Known rows, with every way that one mark hangs from another:
U(W(H(T) J(N(E K)))): [ 3.085  1.945 -0.522  1.542  4.996  3.982  0.036 -1.423  3.912  0.289
  2.237  1.012 -0.100  0.500 -3.895  0.875  1.416  2.483 -2.754  1.270]
J(N(E K U(W))): [ 2.717  0.669  1.448 -2.152  0.108  1.037  0.886  0.557  6.816 -1.627
 -0.104 -1.980 -5.623  0.331  0.291 -4.995  0.047  1.306 -2.372 -1.072]
W(H): [ 1.396  1.499  0.962  0.071  1.065 -1.205 -3.209 -4.773 -1.069 -0.764
 -0.476 -0.257  1.968 -0.559 -1.395  1.639 -0.640 -3.021 -1.981 -0.556]
N(E U(W(H))): [ 3.001  1.597  0.271 -1.745 -1.277  1.988 -0.685  2.079  4.464  1.443
  2.914  1.110 -4.839 -1.569 -1.860  0.918 -1.331 -2.905  0.927  0.005]
C(R(U(N(E) W(J)))): [-4.487 -1.873  1.193 -2.185 -4.530  1.438  2.940  5.556 -3.939 -0.493
 -1.037  0.955  2.724  2.701  2.982 -0.779  2.056 -1.889  3.454  4.565]
J(N(E K U(W(H)))): [ 3.809  2.708  1.010 -1.130  1.983  0.675  0.285 -0.127  7.879 -1.393
  1.468 -3.956 -6.828 -0.151 -2.404 -3.565 -0.279  1.835 -3.326 -1.922]
R(C U(N(E J K) W)): [-2.455 -4.763 -1.014  3.189  0.360 -0.923  0.733  7.231  1.730  3.229
  1.059 -0.807  1.041  4.218  4.035 -3.816  1.741 -2.084  6.671 -1.062]
U(N(E J) W): [-2.589 -3.050  2.058  0.342 -2.570  3.347  0.644  3.355  0.069  0.944
  0.408  1.457  0.941  4.904  1.553 -2.682 -0.246 -5.418  7.276  1.237]
N(K): [-0.595 -1.894  0.339 -1.043  0.184 -0.040 -1.525 -4.121  1.764 -2.927
 -2.702 -0.027  3.354 -0.895  3.163 -4.095  0.915 -0.905 -4.095 -1.302]
W(H(T) J U(N(E K))): [ 0.533  4.661 -2.265  1.117  3.614  0.801 -1.483 -2.686  0.542 -0.587
  0.014 -1.352 -0.870 -4.585 -5.184  4.762 -0.221  4.468 -3.749  1.831]
C(R(U)): [-3.221 -1.539 -0.135 -2.323 -4.037 -2.834  0.871  1.216 -4.819 -2.427
 -2.827  0.891  2.899 -1.080  3.667 -0.289  1.357 -2.185 -2.418  1.089]
R(C U(N(J) W(H))): [-2.424 -2.874  0.205  5.652  1.154 -1.667 -0.290  4.258 -2.893  5.068
  1.997 -3.123  2.655  5.716  2.115  0.182 -0.970 -3.151  8.043 -2.092]
R(U): [-0.529 -1.492  0.371 -0.387 -2.524 -1.971  0.239 -0.651 -4.620  0.943
 -1.169  1.417  4.184  1.010  2.451 -0.054 -0.016 -1.655 -1.566 -1.842]
J(N(K U)): [ 1.643  0.767  1.348 -1.036 -0.086 -2.029  0.419 -4.711  3.385 -3.650
 -2.685 -4.256 -3.527 -0.786  1.637 -4.304 -0.928  3.990 -5.572 -3.498]
H(T W(J(N(K U)))): [ 2.037 -0.954 -1.454  2.064  1.319  1.853  5.171 -2.616  0.190 -2.053
  0.193  2.402 -2.227 -2.737  2.615 -1.558 -0.941  7.645 -4.095 -1.417]
J(N): [ 1.588  0.885  3.423 -0.816  0.273 -2.466 -1.978 -5.171 -2.383 -2.132
 -3.588 -0.541  0.904  2.230  0.594 -1.411 -0.281 -1.304 -1.504  0.272]
W(H J(N(E K U))): [ 3.597  3.861 -0.972 -2.626  2.302 -1.736 -0.989 -4.151  5.546 -2.594
  1.373 -2.595 -4.142 -3.332 -4.573  1.162  1.390  6.989 -5.405 -1.578]
N(E J U(W(H(T)))): [ 1.752 -0.025 -3.450  1.102 -0.829  2.676  1.124  3.254  4.714  2.106
  4.901  3.611 -5.666 -3.298 -3.121  3.232 -1.384 -0.815  0.460 -2.538]
N(E): [ 1.807 -0.192  0.825 -3.201 -1.683 -1.087 -2.903 -0.784  0.307 -1.247
 -1.511  5.160  0.286 -1.487  0.244  0.299  1.505 -4.574 -0.194  2.643]
N(J): [-2.050 -3.163 -0.934 -0.842 -2.181 -1.491 -1.584 -2.676 -2.075 -0.797
 -0.816  2.714  3.658 -0.445  1.304  0.217 -0.123 -2.451  0.690 -2.344]

Rows:
[-0.683 -0.552 -1.421  2.303 -0.527  0.842  2.821  2.725 -3.740  0.619
  0.182  3.964 -3.025 -2.910  0.427  1.226 -2.683 -0.833  2.731  1.084]	H(T W(U(N(E J))))
[-4.674 -1.313  1.962 -0.561 -4.625 -2.129  2.132  1.433 -5.990 -3.054
 -4.096 -1.835  2.304  1.824  4.721 -1.859  0.578 -1.905 -0.062  1.810]	C(R(U(N)))
[ 0.849 -0.994  1.353 -2.440  1.418  2.888 -0.292 -0.721  2.868 -0.328
  0.171  1.032  2.381  2.308 -0.295 -2.722  1.961  0.576  0.362  1.885]	U(W(J(N(E K))))
[ 2.936  6.249 -0.296 -3.685  3.108 -3.785 -4.544 -4.054 -1.185  0.341
  0.418 -1.792 -1.334 -3.912 -8.254  6.595 -0.264  2.654 -2.152  1.792]	W(H J(N(E)) U)
[ 1.487 -0.148  0.291  6.232  2.659 -0.067 -0.305  5.987 -1.235  4.988
  1.522  1.072 -1.115  3.661  0.824  1.908  0.257 -3.777  5.508  2.246]	R(C U(N(E) W(H(T))))
[-2.328 -2.304 -0.006 -0.349 -1.439  0.033  0.060 -0.171  2.966 -3.262
 -1.528 -0.326 -0.171  0.981  1.758 -4.323  1.730 -0.424  0.657 -1.022]	U(N(E J K))
[-1.228 -1.503  2.979  0.638 -3.050  2.272  2.325  4.992 -2.697  2.560
  0.067  0.357  1.696  5.735  2.597 -2.791 -0.126 -4.265  4.428  1.185]	R(U(N(E) W))
[ 1.664  1.210  0.101  3.040  5.121  4.250  0.518 -3.692  1.887  0.450
  1.430 -0.957  2.346  1.647 -2.410  0.336  0.161  2.985 -3.173 -0.194]	U(W(H(T) J(N(K))))
[ 0.040 -2.025 -3.879 -2.997 -2.634 -1.242  0.459  0.800  7.141 -2.535
  1.268  1.317 -4.358 -5.360  0.537 -2.273  1.110  2.722 -3.226 -4.403]	N(E J K U)
[ 1.375  1.234 -0.803  1.027  2.065  0.051  2.111 -2.581 -5.869  0.515
 -0.608  3.157  0.360 -3.207 -0.826  3.184 -2.480  3.814 -1.115  1.579]	H(T W(J(N) U))
[ 2.985  1.670 -2.011 -0.232 -0.213  3.844  0.676  1.449  3.271  2.131
  3.805  4.460 -3.456 -3.326 -2.895  4.548 -0.564  1.028 -0.395  1.109]	N(E U(W(H(T) J)))
[-1.671  3.964  0.889 -0.471  1.026 -1.151 -2.988 -4.904 -5.000  0.611
 -1.107 -4.273  3.008 -1.112 -3.810  5.072 -2.445  1.519  0.879  1.235]	W(H J U(N))
[ 3.528  6.124 -2.953 -0.464  5.872 -1.505 -2.569 -4.111  2.077 -0.747
  0.675 -1.079 -2.633 -6.174 -7.885  5.626  0.494  6.342 -7.131  0.783]	W(H(T) J(N(E K)) U)
[-5.212 -2.352  2.716  0.180 -4.280  1.168  3.123  3.995 -5.165 -0.871
 -2.548 -2.062  3.052  4.407  5.190 -3.188 -0.107 -3.886  2.668  2.321]	C(R(U(N W)))
[-1.938 -3.076 -3.124 -0.998 -2.431 -0.919  1.168 -2.128  4.302 -2.548
  0.130 -1.376 -1.127 -3.779  2.651 -2.985 -0.638  3.578 -3.668 -6.462]	N(J K U)
[-6.756 -3.708  0.849  0.425 -4.719  0.645  3.702  4.717 -4.828 -0.646
 -1.152 -1.793  3.206  3.980  4.497 -2.782  0.017 -2.961  3.754  0.228]	C(R(U(N(J) W)))
[ 0.734 -0.451  1.541  3.713  1.575 -1.335 -1.288  5.854 -0.906  4.708
  1.219 -1.080 -0.243  4.886  1.140  0.278  0.312 -4.815  7.310  1.902]	R(C U(N(E) W(H)))
[-0.013  3.621 -1.333 -2.410  1.660 -1.981 -4.329 -5.248 -3.628  1.265
  0.327 -1.290  3.704 -4.435 -4.945  6.864 -1.698  1.336 -1.669  0.429]	W(H J U)
[ 0.173 -2.682  0.738  1.727  1.540 -2.332 -0.886  2.107 -3.939  4.753
  0.175  0.718  4.807  4.245  2.509  1.051  0.863 -0.355  5.328  0.929]	R(C U(W(J(N))))
